Each row comes from the steps of one path. Every step used is in the known rows, and no mark comes twice. Write the path behind each row, first mark first.
Known rows:
kubez panu tagovek lisi: [ 0.07 -0.06 -0.06  0.10  0.01  0.01 -0.21 -0.01 -0.02  0.32 -0.05  0.25
  0.13  0.06 -0.04  0.11 -0.08 -0.03  0.07  0.09  0.09  0.08]
kubez panu roga musav fepulo lisi: [-0.09  0.01 -0.02 -0.03  0.08  0.12 -0.10 -0.06 -0.06 -0.24  0.05 -0.21
  0.28  0.06 -0.20  0.33  0.05  0.02 -0.05  0.04 -0.48 -0.01]
kubez panu tagovek lisi fepulo musav roga: [-0.05 -0.06 -0.11  0.14 -0.06  0.02 -0.22  0.00 -0.05  0.19  0.00  0.09
  0.08  0.08 -0.12  0.16  0.01  0.09  0.08  0.07  0.39  0.02]
dibe musav fepulo lisi: [-0.02 -0.17  0.08  0.04  0.02  0.17  0.04  0.06  0.01 -0.36  0.07 -0.60
  0.09  0.13 -0.15  0.16  0.12 -0.01 -0.02  0.00  0.04  0.07]
panu roga lisi tagovek: [ 0.15  0.27 -0.06 -0.05  0.08  0.08 -0.13 -0.15  0.05 -0.33  0.02 -0.38
 -0.06 -0.03  0.21 -0.08 -0.22 -0.13  0.01 -0.13 -0.55  0.08]
roga musav fepulo lisi tagovek panu: [-0.03 -0.11  0.03  0.12  0.02  0.14 -0.03  0.02  0.00 -0.41  0.12 -0.23
  0.19  0.08 -0.11  0.06  0.06 -0.03  0.02 -0.06  0.17  0.20]
lisi roga musav fepulo: [-0.03  0.17  0.02  0.05 -0.09  0.04  0.00 -0.02 -0.03 -0.34  0.07 -0.25
  0.17 -0.01 -0.05  0.02  0.06  0.26 -0.08 -0.08 -0.76  0.10]
tagovek panu kubez: [ 0.04  0.18 -0.10 -0.16 -0.12  0.03 -0.01 -0.04  0.10 -0.07  0.08  0.09
  0.10  0.10 -0.16 -0.06  0.02 -0.16 -0.05 -0.05 -0.42  0.02]
roga musav: [-0.09  0.06  0.02  0.02  0.00  0.08 -0.01 -0.01  0.06 -0.23  0.06 -0.08
  0.25 -0.04 -0.15  0.01  0.02  0.08 -0.04 -0.11 -0.25  0.02]
kubez panu: [-0.04  0.01 -0.02  0.00  0.02 -0.05 -0.03 -0.03 -0.10  0.27 -0.02  0.23
  0.07  0.03 -0.19  0.10  0.05  0.03  0.00  0.17 -0.12  0.01]
dibe musav: [-0.03  0.07  0.03 -0.02 -0.01  0.07  0.02  0.01  0.05 -0.13  0.04 -0.27
  0.09  0.02 -0.18  0.03  0.05 -0.02 -0.06 -0.06 -0.35  0.04]
musav fepulo: [-0.06 -0.22  0.02  0.06  0.00  0.09  0.09  0.07 -0.03 -0.16  0.04 -0.31
 -0.05  0.10 -0.01  0.05  0.06  0.08 -0.02 -0.01 -0.10  0.07]
dibe musav roga: [-0.04  0.12 -0.09  0.02 -0.06  0.09 -0.03 -0.03 -0.01 -0.20  0.06 -0.39
  0.10  0.00 -0.22  0.07  0.06 -0.04 -0.09 -0.12 -0.37  0.05]
panu tagovek lisi roga: [ 0.18  0.08 -0.05  0.12 -0.07  0.02 -0.26 -0.01  0.06  0.03 -0.04  0.02
  0.07  0.01  0.23  0.00 -0.16  0.02  0.07 -0.08 -0.04  0.12]
lisi tagovek panu roga musav fepulo: [ 0.00  0.12 -0.10  0.08  0.03  0.05 -0.09 -0.07  0.01 -0.29  0.10 -0.07
 -0.01  0.02  0.00 -0.06 -0.04 -0.18 -0.05 -0.17 -0.44  0.28]
panu tagovek lisi fepulo musav roga: [ 0.00 -0.09 -0.08  0.16 -0.08  0.08 -0.22  0.04  0.07 -0.08  0.02 -0.18
  0.02  0.07  0.07  0.06 -0.07  0.07  0.09 -0.11  0.62  0.02]
lisi tagovek panu: [ 0.09  0.11 -0.08  0.10  0.00 -0.07 -0.08 -0.05 -0.03  0.08  0.04  0.27
 -0.15  0.01  0.03 -0.20 -0.04 -0.21  0.03 -0.02  0.14  0.27]
roga musav fepulo lisi tagovek panu kubez: [ 0.01 -0.08  0.02  0.06 -0.01  0.21  0.00 -0.01  0.05 -0.45  0.12 -0.41
  0.17  0.13 -0.12 -0.02  0.06 -0.05  0.00 -0.08  0.06  0.16]
roga musav fepulo lisi: [-0.08 -0.18  0.07  0.07  0.03  0.19  0.02  0.04  0.02 -0.45  0.09 -0.40
  0.25  0.07 -0.12  0.15  0.08  0.09  0.00 -0.05  0.11  0.05]
musav fepulo lisi tagovek: [ 0.09 -0.30  0.06  0.17  0.07  0.12  0.01  0.03 -0.07 -0.22  0.03 -0.42
 -0.17  0.14  0.13  0.02  0.05 -0.05  0.08  0.07  0.68  0.17]
tagovek lisi fepulo: [-0.06  0.00  0.14  0.03 -0.09 -0.10 -0.15  0.02  0.09 -0.05  0.06 -0.27
  0.06  0.02 -0.02  0.05 -0.04  0.21  0.01 -0.06  0.40 -0.06]
tagovek lisi roga musav: [ 0.07  0.29  0.08  0.05 -0.14 -0.10 -0.21 -0.06  0.05 -0.20  0.03 -0.14
  0.27 -0.12  0.11  0.08 -0.08  0.23 -0.02 -0.14 -0.43  0.08]
lisi fepulo musav: [-0.20 -0.05  0.07  0.02 -0.07 -0.01  0.04  0.06  0.02 -0.15  0.07 -0.17
 -0.09  0.06 -0.12  0.02  0.15  0.24  0.03  0.03  0.57 -0.14]
kubez panu roga musav: [-0.10  0.17 -0.06 -0.07  0.05  0.05 -0.11 -0.10 -0.04 -0.09  0.03  0.01
  0.28 -0.02 -0.23  0.23  0.00  0.02 -0.08 -0.01 -0.78 -0.02]

Which path is each row?
[ 0.02 -0.02  0.08  0.03 -0.03  0.13  0.01  0.04 -0.02 -0.38  0.07 -0.59
  0.09  0.10 -0.11  0.15  0.12  0.07 -0.03  0.01 -0.24  0.09] : dibe musav fepulo lisi roga
[ 0.10  0.16  0.06  0.02 -0.04  0.04 -0.14 -0.05 -0.04 -0.33  0.04 -0.16
  0.21 -0.02  0.03  0.13  0.03  0.08  0.04  0.05  0.15  0.00] : fepulo lisi roga musav
[ 0.03 -0.09 -0.10  0.07  0.06  0.07 -0.11 -0.01 -0.06  0.33 -0.05  0.31
  0.06  0.10 -0.12  0.05 -0.02 -0.07  0.05  0.15  0.01  0.06] : kubez panu tagovek
[-0.14 -0.12  0.04  0.07  0.00  0.16  0.07  0.04  0.03 -0.36  0.09 -0.34
  0.21  0.05 -0.15  0.06  0.07  0.15 -0.06 -0.12 -0.33  0.08] : roga musav fepulo
[ 0.00 -0.12 -0.01  0.14 -0.05  0.07 -0.19  0.06  0.11 -0.03  0.00 -0.10
  0.02  0.08  0.10  0.03 -0.07  0.08  0.11 -0.08  0.63  0.01] : panu tagovek lisi fepulo musav
[ 0.03  0.00 -0.04  0.14 -0.03  0.06 -0.20 -0.01 -0.04  0.10  0.00  0.05
  0.23  0.07 -0.08  0.13 -0.04  0.13  0.02  0.04 -0.34  0.15] : kubez panu tagovek lisi roga musav fepulo
[ 0.11  0.08 -0.06  0.10 -0.04 -0.03 -0.24 -0.04 -0.05  0.30 -0.05  0.25
  0.13  0.04  0.00  0.10 -0.08  0.05  0.06  0.10 -0.16  0.10] : kubez panu tagovek lisi roga
[-0.12  0.06 -0.03 -0.04  0.05  0.18 -0.03 -0.04  0.06 -0.55  0.08 -0.48
  0.23  0.00 -0.06  0.20 -0.02  0.04 -0.12 -0.23 -0.89  0.01] : panu roga musav fepulo
[ 0.07  0.23 -0.21  0.03 -0.14  0.08 -0.04 -0.09 -0.02 -0.30  0.07 -0.18
 -0.09  0.00  0.05 -0.08 -0.02 -0.07  0.08 -0.09  0.09  0.11] : fepulo musav roga lisi tagovek panu kubez
[-0.09  0.13 -0.08 -0.10 -0.01  0.09 -0.12 -0.02  0.05 -0.52  0.14 -0.07
  0.34  0.06 -0.16  0.28  0.02 -0.15 -0.07 -0.15 -0.61  0.06] : tagovek panu roga musav fepulo lisi
[-0.11  0.00  0.12  0.06 -0.12 -0.09 -0.13  0.04  0.08 -0.13  0.05 -0.23
  0.03  0.00  0.04  0.11  0.02  0.25  0.06 -0.07  0.58 -0.08] : tagovek lisi fepulo musav
[ 0.03  0.18  0.09  0.08 -0.14 -0.05 -0.16 -0.02  0.04 -0.28  0.06 -0.30
  0.24 -0.07  0.10  0.11 -0.05  0.28 -0.03 -0.15 -0.47  0.11] : tagovek lisi roga musav fepulo
[-0.02  0.13 -0.14  0.05 -0.10  0.06 -0.03 -0.03 -0.06 -0.30  0.04 -0.18
 -0.01 -0.06  0.06  0.09  0.00  0.08  0.08 -0.06  0.15  0.00] : fepulo musav roga lisi
[ 0.04  0.23 -0.11  0.05  0.03  0.00 -0.14 -0.11  0.03 -0.21  0.08  0.09
  0.02 -0.03  0.01 -0.09 -0.08 -0.22 -0.04 -0.16 -0.39  0.24] : lisi tagovek panu roga musav
[-0.09  0.32 -0.10 -0.17 -0.08 -0.01 -0.11 -0.05  0.08 -0.39  0.14  0.01
  0.16  0.04 -0.12  0.14 -0.04 -0.05 -0.01 -0.11 -0.56 -0.03] : tagovek panu roga lisi fepulo musav
[ 0.02  0.22 -0.06 -0.12  0.05  0.02 -0.12 -0.12 -0.04 -0.03  0.01 -0.05
  0.15  0.01 -0.10  0.16 -0.10 -0.02 -0.01  0.06 -0.74 -0.03] : kubez panu roga lisi
[ 0.11  0.00 -0.03  0.16 -0.06  0.12 -0.21  0.02  0.08 -0.18  0.01 -0.19
  0.19  0.04  0.15  0.03 -0.12  0.10  0.04 -0.15 -0.23  0.17] : panu tagovek lisi roga musav fepulo
[ 0.18  0.23 -0.05  0.02 -0.01 -0.02 -0.08 -0.09  0.02 -0.08  0.06  0.04
 -0.06  0.02  0.08 -0.25 -0.17 -0.15  0.09 -0.01 -0.06  0.22] : roga lisi tagovek panu
[ 0.02  0.20 -0.20  0.09 -0.10  0.01 -0.07 -0.06 -0.07 -0.26  0.07  0.00
 -0.07 -0.05  0.06  0.00 -0.02 -0.04  0.10 -0.07  0.19  0.14] : fepulo musav roga lisi tagovek panu
